Each row comes from the steps of one walk. Every step used is in the known rows, and no mark comes twice. Write the walk behind each row, first mark first.
Known rows:
r -> n: [  5   4 -13  -5  -4  13   3 -11   2 -10 -12   4  -4   3   4   1   0  -7
   2   0  15   2  11  -1  -7  -7   1   6  -8 -23  -9  10  -3  -9  -2  -7
   8   1  12  -3  -8  12  -4  -1  -5   6   6  -1  -9  15   3   5  -8  -7
  -4   2   7  -3  -6]
y -> b -> s: [  4   1  -4   1   1   8  -2 -13   2  -8  -6  -5  -1   8   0  -1   3   4
   0  -2  12   5   3   5 -11  -8   0   1  -5 -25 -10  15  -4  -5  -4 -12
   5  -6   6  -5  -3  13 -16  -3  -3   9   4  -1  -6  11  -5  11  -4  -7
  -3   0   4  -3  -3]
y -> b -> p: [  3   5  -1  -5   2  13  -1 -14  -3  -5  -3  -1  -1   8  -2   1   0  -1
   1  -2  11   4   4   5 -12  -6   3   9 -10 -29 -12  16  -8  -9  -9 -11
   9  -5   8  -4  -5  14 -10   0  -4  10   6   1  -9  13  -6  12  -5  -8
  -8   1   3  -4  -6]
f -> z: [  4   9 -11  -6   1   8  -2 -10  -3  -2  -5   6  -2   7   2   2   1  -8
   0  -6  11   2   4   3  -6  -8   4  14  -7 -23  -2   7  -7  -7  -2  -8
   8  -3  14  -6  -8  14  -8  -2  -4  11   6  -3  -1  13  -3   7 -15  -6
  -4  -2   4  -4 -13]
p -> b: [  8  -1  -1  -8   5  14   0 -11  -5  -8  -5  12  -5   7   2   3   4  -8
  -1   1  10  11  12   4  -5  -4   4   5 -11 -23   0   4  -5  -5  -4 -10
   5   0  17  -3  -5  13  -2  -3   0   0   5   0  -6  16  -3   7  -9  -7
  -7   5   3  -5 -12]
n -> r -> s -> b -> y: [ 10   5 -12  -5  -8  13  -7 -10   1  -1   1   0  -4   2   2  -2  -8 -18
  -3   8  14   7   0   3 -14  -5  11   6   1  -6 -12   9   0   1  -3  -8
  -1   0   0  -5  -3   5  13  -1  -2  10   9  -1  -4   8  -4  -1   2 -10
  -3  -7   4   2  -5]
r -> n -> z: [  6   5 -11  -6  -4  13   0 -10   0 -15  -8  -3  -3   3   0   4  -2 -10
   3  -1  15   8  14  -2  -6  -6  -1  12  -6 -21 -12  10  -6  -3  -1  -6
   9   1  12   1 -10  17  -6  -4  -5   7   6  -1  -9  16  -3   5  -7  -4
  -2   2   9  -4  -4]
y -> b: [  2   2  -5  -3   3   9  -1 -14  -2  -3  -5   1  -2   9   1   1   2  -1
   0  -4  13   1   7   2 -10  -9   2   5 -14 -38  -8  12  -8  -7  -6 -10
  10  -1  14  -5  -4  11 -11  -1  -5   5   7   2  -7  12  -4  12  -6  -6
  -6  -2   4  -4  -6]
b -> s -> r -> n -> z -> j: [ 10   3  -9   3  -5   5  -2  -9   4 -17  -3 -14  -7   8   2   7  -5  -7
   1   4  12  17   4   2   1  -7  -2   6  20  -4 -24  15  -4   3   5  -5
   2  -5   7   2  -9   9  -9  -7  -3  12   4  -5  -9  13   0  -3  -3  -5
   4  -2   8   3  13]
f -> z -> p -> b -> s -> r -> n: [ 10  -3 -10  -2  -9  15   1  -5  -3 -13  -1 -13  -7   3  -2   4   1  -8
  -1   5  14  22   5   6   3  -7   1   5  24   3 -17  14  -4  -1   4  -6
   3  -8   6 -10  -4   9   1  -4   2  -1   8  -7  -2  12   2   4   0 -10
  -5   6  -1  -1   3]
s -> b -> p -> z -> j: [  4  10   5  -9   5   2  -4 -10  -4  -7  -5   4  -6  15  -1  12 -11 -10
   5   6   5   8   3  10  -4  -3   5  16  17 -15 -10  19  -9  -8  -9  -7
   6  -2  14   7  -8  11  -3  -9  -1  20   3  -5 -12  15  -6   3  -3  -7
  -8   0   5  -2  -8]
s -> r -> n -> z -> f: [  6  13 -13  -2 -12   8  -2  -8  -1 -11  -7  -6  -7  11   1   9  -5 -12
  -3   1  14  11   9  -3   1  -8  -1  11  11  -9 -12  18  -8   0   0  -7
   9  -3  13  -7  -4  13  -3   0  -5   8   9  -6   3  14  -2  -6  -1  -5
   0  -6   7   4   3]
y -> b -> s -> r -> n: [  3  -1 -13   2  -7  15   1 -10   5 -12  -4  -8  -5   3   2  -1   1   2
  -2   4  18   9   1   3  -5  -9   0  -2   7 -15 -21  20  -1  -5   2  -9
   7  -5   5  -6   1   5  -8  -1  -4   5   9  -1  -6  10   0   9   5 -10
  -2  -2   4   0   7]
y -> b -> s -> r: [  4   0  -8   1  -1  11  -3 -11   3  -3   1  -3  -5   8   2  -2   1   1
  -4   2  13   7  -2   5  -3  -7   2   0   3 -19 -14  18  -3  -4  -2 -11
   6  -6   6  -6   0   7 -11  -1  -3  10   9  -1  -7   9  -3   9   0 -10
  -2  -5   3  -1   2]
f -> z -> p -> b: [  8   1  -2  -8   1  10  -1  -9  -9  -4  -2  -4  -5   9  -3   6   2  -9
   1  -3  10  15  10   5  -2  -7   3  12   2 -21  -4   8 -10  -4  -3  -7
   7  -4  14  -8  -9  15  -2  -5   0  -1   6  -4  -3  15  -2   6 -11  -6
  -8   5  -1  -5 -10]
p -> b -> s -> r: [ 10  -2  -4  -3   1  15  -1  -9  -1  -9   1   7  -8   6   3   0   3  -6
  -5   7  10  16   3   7   2  -5   4  -1   7  -5  -6  10   0  -1   1 -11
   1  -5   9  -6  -1   8  -1  -4   2   4   7  -3  -5  12  -2   4  -2 -11
  -3   3   2  -3  -3]
s -> b -> y: [  6   3  -6  -9  -1   8  -4 -12   0  -5  -6   2  -4   6   1   0  -1 -18
   2   3  13   2   4   7 -12  -3   8  10  -5 -21  -1  13  -1  -4  -6  -8
   0   2   1  -6  -8  13   3  -4  -2  15   6  -3 -12  10  -3   5  -6 -10
  -4  -1   8   0  -9]
r -> s -> b -> p -> z -> f: [  2  20  -3  -7  -5   3  -4  -8  -3 -11  -8   3  -7  14  -3  11 -12 -12
  -1   5   7   9   2   7  -6  -2   2  18  20   1  -1  24  -6  -8 -11 -13
   7  -3   8   0   1  13   5  -4  -1  14   7  -8  10  13  -8  -3   7  -8
  -8  -4   5   3 -11]
s -> r -> n: [  5   4 -17  -4  -5  15   1  -9   2  -6  -6   5  -8   3   5  -1  -3 -11
   0   4  17   5   7  -1   1  -6   2   6   2 -18 -15  11  -2  -7   1  -6
   9   1  12  -5  -5   6   4   0  -5   7  10   0  -9  13   5   3  -3  -9
  -3  -3   6  -1  -2]
b -> s -> r: [  8   4 -11  -1   0  10  -2 -10   3  -3  -2   5  -7   7   4  -4  -2  -6
  -3   4  10   6  -2   5   1  -5   3   2   4 -11  -8  12   1  -4   0 -10
   2  -5   7  -4  -4   8  -3  -2  -3  15   8  -2  -8  11  -1   3  -4  -9
   0  -3   4  -1  -3]
n -> r -> s -> b: [  8   5 -12  -4  -7  13  -6 -10   1   3   1   6  -5   4   1   2 -10 -14
  -3   7  13   4   3  -1  -9  -6   9   4   3 -10 -10   6  -3  -1  -1  -8
   5   1   9  -3  -1   5  11  -1  -3   9  10  -1   0  10  -6  -1   2  -9
  -3  -7   2  -1  -9]
s -> r -> n -> z -> p -> b: [ 11  -5  -6  -7  -6  16   0  -7  -5 -12   0  -9  -9   3  -4   7  -4 -15
   1   7  15  23  15   1   6  -7  -1   7  11 -13 -20  12  -8   1   1  -5
   9   0  12  -2  -8  12   6  -5  -1  -4  11  -3 -10  16   1   2   2  -6
  -5   5   3  -2   3]
n -> r -> s: [ 10   7 -15  -1  -4  14  -4 -11   0   0   1   5  -4   4   4  -2  -8  -9
  -4   3  10   4   4  -2  -7  -9   5   4  -6 -14 -11   4  -4  -3  -2  -9
   6  -1  13  -3  -3   4   5   1  -5   5   8   3  -2  12  -3  -1  -4  -6
  -3  -5   2  -3  -8]
j -> z -> f: [  4  17  -6   2  -3   5  -2  -9  -3  -3 -10  -4  -6  26   0   5  -5  -6
   2  -4  11   2   9  -2  -1 -11   4  11  -4 -20   3  13  -6  -9 -11 -11
  13  -4  21  -4  -6  19 -11  -2  -1  13   3  -3  -2  15 -13  -1  -2  -3
  -5  -8   7   3  -4]

Write each row's walk:
[  7  13   2  -6   8   2  -1 -11  -5  -9  -5   3  -5  15   2   8  -8  -4
   3   3   1   8   4   8  -1  -5   1  15   6 -19 -12  15 -10 -10 -10  -7
   6  -4  15   6 -10  11 -10  -7  -3  16   1  -2 -14  16  -4   4  -8  -5
  -7   2   5  -3  -7] => b -> p -> z -> j
[  5   8  -2  -5   9   0  -2 -11  -3  -7  -8   7  -5  16   4   9  -6  -3
   3   1   4   6   8   5   1  -7   0  13   4 -27  -8  12 -10  -8  -7  -7
   8  -1  21   6  -9   9 -11  -9  -4  13   2  -1 -13  16  -1   5  -8  -3
  -4  -1   6  -3  -8] => p -> z -> j
[ 10  -3  -8  -4  -5  18   0  -7  -1 -20   0  -5  -8   0  -1   4   1  -8
  -2   8  14  23   9   4   1  -4   0   3  13   4 -16  13  -2   4   4  -9
   3  -5   7  -2  -4  11  -4  -5   1   0   8  -5  -5  14  -3   3   1  -8
  -1   5   5  -1   7] => p -> b -> s -> r -> n -> z
[  5  10  -6  -2   4   1  -4 -10  -3  -3  -5  -1  -3  14   3   9  -1  -7
   0  -7   8   6   3   4  -6  -8   3  15   2 -26  -7   6 -10  -4  -2  -6
   6  -4  15  -3 -10  11 -12  -5  -5  13   2  -4  -4  13  -2   3 -17  -4
  -2  -4   4  -1  -5] => f -> z -> j
[ 11   0 -12   0 -11  10   0  -7   2 -12  -1 -18  -7   4  -2   1  -6 -10
   3   5  13  16   7   0   4  -7  -3   6  17  -4 -22  19  -3  -1   3  -5
   5  -5   3  -2 -10  14  -1  -4  -3   9   9  -5 -13  12   0   3   1  -6
   1   1   6  -1   7] => b -> s -> r -> n -> z -> p
[  3  11   1  -7   3   3  -5  -9  -1 -11  -3   3  -8  12  -1  12 -14 -12
   2   6   6  13   1   9  -5  -1   2  18  22  -6 -11  19  -6  -8  -8 -10
   5  -1   7   9  -5   6   4  -9  -2  15   5  -5  -3  13  -5   1   3  -7
  -7  -3   5   0  -5] => r -> s -> b -> p -> z -> j
[ 13  -5  -2  -4  -7  13   2  -9  -3 -22  -4 -17  -6   3  -5   5   1  -7
   4   4  11  22  16   3  -3  -6  -3   4  11  -3 -15  13  -4   1   0  -7
   2  -5   5  -2 -10  20  -4  -7   1  -2   4  -5 -10  14  -4   4  -2  -4
  -3  11   5  -3   3] => r -> n -> z -> p -> b -> s
[  4  17  -6  -5   0   1  -2 -10  -5  -7 -12   6  -4  18   2   8  -4  -3
  -1  -1   5   2   9   4  -1  -8  -1  13   3 -19   2  17 -10  -9  -9 -10
  10  -4  20  -3  -3  16 -10  -4  -3  12   5  -5   0  16  -5   0  -4  -4
  -6  -2   6  -1 -14] => p -> z -> f
[  7   6  -8  -5  -1   5  -2 -10  -5   1  -4  -4  -3  10  -1   2  -3 -10
   3  -6  10   5   6   2  -3  -8   2  15   0 -27  -5  10 -10  -8  -4  -6
   8  -4  12  -7 -12  17  -3  -2  -4  11   7  -3  -7  13  -1   6 -13  -5
  -5  -1   2  -5 -10] => f -> z -> p
[  5  11  -4 -10   6  10  -1 -11  -6  -7  -5   9  -4   8   0   1  -5  -6
   2   4   5   4   5   7  -1  -4   2  16  -3 -17  -7  17  -8 -13 -11 -10
   8  -3  14   3  -8  15  -7  -6  -3  15   5  -1 -12  16  -5   9  -4  -6
  -8   3   5  -7 -14] => b -> p -> z
[ 10  -3   2  -3   1  12   0  -9  -8  -9  -2 -15  -6  16  -5   1  -1 -14
   5   3  11  16  12   5   0  -8   6   9  -6 -20  -4   9  -4  -6 -14  -8
   6  -3   8  -3 -12  17  -2  -6   3   1   4   0 -18  14  -9   7   0  -5
  -9   3   5  -1   0] => j -> z -> p -> b -> y
[  8  11  -2  -6  -3   7  -7  -9  -3  -5   3   2  -6  11   0  10 -17 -11
  -1  11   5  12   0   7  -5  -6   8  12  23   1 -20  15  -8  -3  -6  -7
   5  -4  11   7  -3   3   5  -6  -2  14   6  -3  -6  13  -8  -3   5  -7
  -6  -5   1   0  -4] => n -> r -> s -> b -> p -> z -> j
[  2  10  -4  -9   1  11  -4  -8  -3 -10  -3  11  -7   5  -2   6 -12 -13
   1   7   9   9   1   8  -4   0   3  17  12  -4  -5  19  -3 -11  -9 -13
   6   0   6   5  -3  11   7  -6  -2  14   8  -3  -1  13  -6   6   6  -9
  -8  -1   5  -3 -12] => r -> s -> b -> p -> z
[ 11  -4   3   1   1  12   0  -8  -5  -9  -1 -13  -8  17  -5   1  -3  -4
   5   3  10  16   9   3   3  -8   3   2   4  -9  -4  10  -1  -6  -9 -10
   7  -6  12  -1  -9  18  -8  -7   5   2   3  -2 -13  14 -11   8   2  -4
  -7   4   3  -3   0] => j -> z -> p -> b -> s
[ 12  -3   0  -8   1  10   0 -11  -7  -9  -4  -5  -5   7  -2   0   3 -14
   2   2   9  14  11   8  -5  -5   5   6  -5 -23  -6   9  -5  -3  -9  -8
   0  -1   4  -7 -10  14   2  -4   1   0   5  -2 -14  13   0   4  -6  -8
  -8   6   3  -2  -6] => z -> p -> b -> y
[ 14  -5   0  -3  -2  11  -4  -8  -5 -10   6 -10  -8   8  -4   4  -3 -10
  -1   7   9  25   8   6   6  -5  -1   5  14  -5 -13  14  -5   4   0  -8
   2  -6   6  -3  -7  15   0  -7   1   4   8  -4  -8  13  -5   3   0  -6
  -1   4   2  -3   1] => n -> z -> p -> b -> s -> r
[ 11  -1  -1  -3  -1   9  -1  -9  -6 -10  -2  -8  -4   9  -3   3   3  -5
   0  -1   8  18   6   7  -3  -7   2   7  10  -7  -5  11  -6  -2  -1  -9
   2  -9   7  -9  -8  17  -6  -6   2   2   4  -7  -2  12  -4   6  -8  -6
  -5   7   0  -4  -7] => f -> z -> p -> b -> s
[ 12  -6  -8  -2  -7  16   3  -7  -1 -14  -1 -10  -9   3  -1   2  -1  -8
   1   9  14  21   8   5   4  -6   0  -4  18  -2 -18  14   0  -2   2  -7
   2  -4   5  -6  -4   8   4  -3   2  -2   8  -4 -10  13   4   3   4 -10
  -5   6   1  -1   5] => z -> p -> b -> s -> r -> n
[ 11   1  -2  -8  -1   9  -2  -9  -9  -9  -2  -9  -3   8  -2   2   4 -14
   1  -1  10  16   7   9  -6  -7   5  13   1 -17  -5   9  -8  -2  -6  -7
   1  -4   5 -11 -10  15  -1  -5   1   0   5  -5  -7  12  -2   6 -10  -7
  -8   5   1  -2  -7] => f -> z -> p -> b -> y
[  9  -4 -10  -3  -5  19   3  -7   1 -17  -4   1  -8   1   3   1   3  -6
  -3   9  15  17   6   5   1  -5   2  -3  11   0 -14  11   2  -2   4  -9
   2  -4   7  -6  -1   6   1  -3   2  -2   7  -3  -6  13   2   3   2 -11
  -3   5   3  -1   4] => p -> b -> s -> r -> n
[ 10  -2  -5  -3  -3  11  -2  -6  -5  -6   4  -8  -7   8  -2   2   0  -9
  -3   3  10  20   1   8   4  -7   3   6  18  -3 -10  12  -6   0   1  -8
   3  -9   7 -10  -4  10  -1  -4   2   3   8  -6  -1  11  -2   4  -5  -8
  -5   3  -2  -3   0] => f -> z -> p -> b -> s -> r
[  9  -5  -5   2  -7  19   3  -5  -2 -13   0 -17 -11  12  -4   2  -5  -8
   4   9  17  21   8   1  10  -9   3   0  18   0 -15  13   0  -6  -4  -8
   9  -5  10  -3  -6  11  -1  -5   4  -1   7  -3 -13  13  -4   6  10  -8
  -6   1   3   1  10] => j -> z -> p -> b -> s -> r -> n
[ 13  -4  -7  -7  -7  15   0  -8  -6 -17   0 -15  -8   3  -4   3  -1 -19
   2   8  14  25  13   4   2  -6   1   8  10  -8 -20  15  -6   4  -1  -4
   3   0   4  -5  -9  12   7  -4   0  -4   9  -3 -14  13   2   2   1  -7
  -5   5   5   0   6] => s -> r -> n -> z -> p -> b -> y
[  9   2  -9  -6  -7   9   1 -10  -2 -12  -7 -12  -4   5  -3   4  -5 -12
   6  -1  14  10  16  -3  -1  -7  -3  12   0 -23 -16  13  -9  -4  -2  -4
   9   0  10   0 -14  19  -3  -4  -5   6   7  -2 -13  15  -1   4  -5  -3
  -3   4   7  -4  -2] => r -> n -> z -> p
[  4   7  -1 -11   0  11  -2 -11  -2  -2  -4   8  -4   7  -1   2  -6 -14
   1   3  12   2   3   6 -11  -2   7  12   0 -15  -6  15  -4  -9  -7  -9
   4   0   5  -1  -7  15   2  -2  -2  18   6  -4  -9  14  -6   5  -5 -10
  -7   0   5  -3 -12] => s -> b -> p
